What can hang from each mark:
K898: K246 K801 K811 K962
K246: K811 K887 K898
K811: K246
K217: K811
K887: K246
K962: K898
K801: K898

Each row was made from one small tree. Brackets hold a mark, then the marks that hang from it, in the order of their numbers. Every link used is in the known rows. Write each row's tree.
Known rows:
{K217 {K811 {K246 K887}}}: [  1.4 -13.7 -10.7   0.6  12.8   5.3   7.4  -0.2  -0.9  19.0 -10.6   3.6
  -2.7   7.1  -0.4   7.2   3.0  -5.1  -9.6]
{K887 {K246 K811 {K898 K801 K962}}}: [ -1.4   2.7  -3.8  13.1  -3.9  -7.3  -1.9  -0.9  12.4 -32.1   5.5 -24.8
   0.2 -24.9   6.6   0.8  24.4  10.4  -5.5]
{K898 K962}: [-6.0  4.2 28.0  3.2 -7.5 25.8 -6.4 -0.7  0.4 26.3  6.1 -6.3  2.4  6.8
  2.8 17.3 -0.3  8.6  0.8]
{K811 K246}: [ -3.0 -12.9  22.5  -6.1 -10.8  27.0   5.2   5.6   4.1  30.5  -7.0   3.2
  -4.6  17.5  -0.2  12.9  -9.0  -0.1  12.8]
{K246 {K898 K811}}: [ 11.5  -7.9   7.6 -11.4  -2.3   6.3  -0.6   7.8   9.6  23.4 -10.3  10.1
  -9.3  14.4 -14.4   2.8  -6.1   3.7   9.2]
{K811 {K246 K887}}: [ -4.3  -2.1  13.0  -1.3  -0.4  12.9   3.5   2.8   0.6  13.8  -0.4  11.5
   4.7  -0.2   8.2   0.9  -4.6 -10.2  -1.8]
{K962 K898}: [  4.0   6.3  45.3 -11.6  -8.2   6.0  -4.2   1.9   3.3  38.1   6.3  -5.7
  -5.2  28.6  -6.9  -7.1 -11.7  -1.0  25.2]
{K801 {K898 K962}}: [ -1.6  10.5  36.2   2.0 -16.6  15.0 -11.5   7.0 -11.7  13.0   4.6 -13.1
   4.7  12.8  10.4   0.8   1.6   9.5   0.1]
{K246 K811 K887 {K898 K801 K962}}: [  1.0  24.1 -15.1  10.3  -2.4  -5.2  -3.4   1.9   3.7 -34.6   6.7 -13.2
   3.7 -19.3   9.0  -5.7  19.1   7.8  -8.8]
{K811 {K246 K887 K898}}: [ -2.5  -4.1  15.0  -6.9  -5.0   4.1  -0.8   5.6  -1.0  28.4   4.3   6.9
   6.1   2.5   1.2   0.5   4.9 -14.9   8.6]
{K811 {K246 K887 {K898 K801 K962}}}: [-11.3  15.7  -4.0   3.0  -5.1  -1.6   0.8  -5.8  -8.4   1.7  10.2  -4.3
  11.0   1.9  11.7   8.4   4.8  -3.5   5.7]
{K811 {K246 K887 {K898 K962}}}: [-11.5  -0.6   6.0   2.3  -3.5   9.3 -10.9   2.3  -6.5  26.1  14.9   3.2
  11.4  -8.2   3.9   8.7  14.5 -11.4   4.6]
{K801 {K898 K811}}: [ 14.3  -0.7  11.3  -7.6  -7.5   3.1  -1.0  12.5  -1.4  -0.6 -18.1   8.1
  -8.0  15.8  -0.3 -13.1 -14.3   9.4  -3.2]
{K811 {K246 K898}}: [ -1.1 -15.2  25.2 -11.8 -16.1  18.7  -0.2   7.5   3.2  46.3  -2.1  -1.4
  -3.6  20.7  -6.6  12.1   0.1  -4.7  23.3]
{K887 {K246 K898}}: [  0.8 -11.1  41.1  -3.0  -4.6  -3.1  -3.0  -0.7  10.4  25.5   6.9 -10.6
   4.1  -3.1  -1.4   3.3  10.8  -7.6   5.0]
{K217 {K811 {K246 K887 K898}}}: [  3.7 -15.4  -7.1  -5.1   8.4  -4.2   1.6   2.1  -1.7  33.2  -5.7  -1.0
  -1.9  10.8  -6.6   5.4  12.2  -9.3   3.5]
{K887 {K246 K811 {K898 K962}}}: [ -2.1 -13.5   5.0  12.2  -0.9   4.0 -13.2   7.1  13.2  -6.5  10.3 -17.9
  -0.1 -34.4  -1.4   1.0  33.3   2.7  -6.7]
{K962 {K898 {K246 K887} K801 K811}}: [  5.0  13.8 -17.5  -6.3  15.7 -39.5  11.4 -13.5  -7.9 -50.5   0.9  15.4
   1.0  -2.4  -2.0 -32.8 -31.4 -11.6  -4.4]
{K217 K811}: [  8.9 -10.6  12.3  -4.0   4.4  12.0   5.8   0.2   5.7  32.3 -13.0 -10.6
 -11.1  25.7  -7.7  14.9  -1.7  10.2   0.5]

Write each row's tree:
[ -4.4  12.5 -35.7   8.8  17.3 -18.8   7.9 -15.3 -11.0 -61.7   1.0  15.0
   7.7 -24.5   7.4  -7.8 -19.7  -2.4 -28.0]
{K898 {K246 K887} K801 K811 K962}
[ -4.9  -0.8 -30.7   2.8  -1.7  12.6  10.7  -3.1   1.7  -8.8 -13.0  10.5
  -6.6  11.9   2.7  17.0 -15.8  13.8   1.4]
{K898 K801 {K811 K246} K962}
[ -7.3   9.0  15.9   6.8  -0.6 -11.8  -9.3  -2.3 -26.0 -33.1  14.2  -3.3
  18.1 -23.8  15.8 -21.1  -1.9 -12.3 -23.6]
{K801 {K898 {K246 K887} K962}}
[  3.4  11.6 -22.9  -6.9   8.0 -20.1  10.9  -3.3   0.3 -17.5  -6.7  19.8
  -4.4  14.2   0.5 -20.0 -23.7  -5.4  10.6]
{K962 {K898 K801 {K811 {K246 K887}}}}
[ -0.7   1.4 -11.7   6.5   4.5 -17.1   1.6  -9.3   7.5 -18.7   1.3  -2.8
   1.8  -6.9   1.1   7.3   4.1   7.4  -5.5]
{K887 {K246 {K898 K801 K811 K962}}}
[ -2.3   5.5  24.9  -6.4   7.5 -21.3  -1.7  -7.9 -10.8  -9.5  16.5   4.7
   8.8  -5.6  -2.8 -28.6 -15.8 -22.2   2.5]
{K962 {K898 {K246 K887}}}
[  5.1 -12.0   8.1  -4.3  -1.0  -4.2  -0.7   5.6   1.4 -20.4   4.0  -7.2
  -9.9 -10.3 -12.8 -28.1  -6.7  -5.7   9.8]
{K962 {K898 {K246 K811}}}
[  4.4 -26.7   1.9 -10.0  -1.3  10.8   3.6   4.2   1.8  50.3 -12.1  -8.3
 -11.4  28.7 -14.9  18.0   8.1   0.9  18.4]
{K217 {K811 {K246 K898}}}
[  4.4   8.1 -25.0  -0.2  15.6 -22.7  17.0 -12.6  -5.9 -62.2  -9.4  18.0
   3.2 -13.6   4.8 -17.0 -29.1  -5.8 -23.6]
{K898 {K246 K887} K801 K811}
[  8.1  -2.4  -0.6  -2.6   3.2 -21.4   9.9  -6.0  13.4 -18.3  -8.8   1.6
  -3.2   1.6  -1.4  -1.8  -5.0   3.6  -1.5]
{K887 {K246 {K898 K801 K811}}}
[ -6.4  -1.6 -19.0  15.3   9.9   1.2  -6.1   0.7  -4.4 -47.7  10.7  -0.5
   6.8 -50.8   5.1 -15.5  10.4  -6.9 -29.5]
{K898 {K246 K811 K887} K962}
[  1.8  22.4 -21.3   3.3   7.5 -14.3  -0.1  -5.9  -0.6 -20.9   1.8   7.5
   5.4  -4.5   4.0  -0.4  -0.7   4.8  -8.9]
{K246 K887 {K898 K801 K811 K962}}
[  2.2  -3.7   3.8   4.6  -9.9  20.5 -11.9  12.5   8.8  11.8   4.6 -14.9
  -6.0 -12.4  -6.8   5.4  23.8  10.4   5.8]
{K246 K811 {K898 K962}}
[ -4.2   2.9 -18.7  11.2  -2.4   4.3   8.2  -4.7  -2.7 -58.5  -0.8 -14.1
  -3.4 -21.1   4.9  -2.8  -4.0  10.9 -13.0]
{K898 {K246 K811} K801 K962}
[ -2.3  -0.4 -22.0   6.0   2.2  -0.6  -9.0  10.6 -13.1 -12.6  -4.6  18.6
   4.8 -12.0  10.5 -12.5  -0.3  -2.6 -17.4]
{K801 {K898 {K811 {K246 K887}} K962}}
[ -6.4  10.0 -39.5   8.3   8.8  -0.5   7.6  -5.6  -2.5 -26.7  -6.4  17.8
   2.5  -6.8  10.2   4.5 -11.2   4.1 -13.6]
{K898 K801 {K811 {K246 K887}} K962}
[10.2  2.9 -1.4 -6.6  7.7 -7.5 -3.3  5.0  6.2  6.7 -4.5 18.0  0.0 -4.7
 -6.2 -9.2 -1.3 -6.0 -5.3]
{K246 K887 {K898 K811}}
[ -1.7 -13.9  -0.6   5.7   6.6  -5.9 -10.3  -0.4   8.7   9.1   4.5   3.5
   2.0 -19.3  -6.8   6.7  13.6  -1.1  -6.1]
{K887 {K246 {K898 K811 K962}}}
[  2.7  12.9  -5.7   5.2 -12.7   9.5  -0.8   3.2   7.7 -15.6   0.6 -21.4
  -5.9  -1.3   0.8   6.2  13.5  18.1   5.8]
{K246 K811 {K898 K801 K962}}
[ -5.9 -12.2 -16.3   3.6   9.9   0.6  -6.5  -0.6  -8.3  33.3   4.6  -4.6
   3.3   1.5  -3.5  14.5  21.8  -6.0  -1.9]
{K217 {K811 {K246 K887 {K898 K962}}}}
[  4.8 -15.9  -2.8 -13.1  -0.8   3.8   0.4   7.7   6.3  25.9  -9.0  17.3
 -14.1  22.6 -15.2  -8.7 -18.5  -3.0  23.6]
{K962 {K898 {K811 K246}}}
[ -9.5   4.7   5.4  -1.9 -16.2  12.7   2.8  -3.6  -4.9  18.4   4.1 -11.4
   1.6  21.0   3.0  20.6   0.5   6.6  20.4]
{K811 {K246 {K898 K801 K962}}}
[  3.0  12.0 -11.8  -1.9  -3.1  -0.7   1.5  -3.6   2.4  -2.4  -4.5  -0.3
  -4.2  15.0  -3.4  11.9  -6.0  14.9   6.4]
{K246 {K898 K801 K811 K962}}
[ -4.2 -22.4  -7.5  -1.5  -0.4  14.0  -5.7   1.6  -4.0  50.7  -2.0 -12.5
  -6.1  19.6 -11.9  26.8  16.8   4.0  13.1]
{K217 {K811 {K246 {K898 K962}}}}
[  4.2  26.6  21.8  -5.2  -4.2 -10.3   6.9  -5.8   0.6  -8.0   3.4  -6.1
   7.7  13.0   9.2  -3.6  -3.8  -1.8   3.3]
{K246 K887 {K898 K801}}
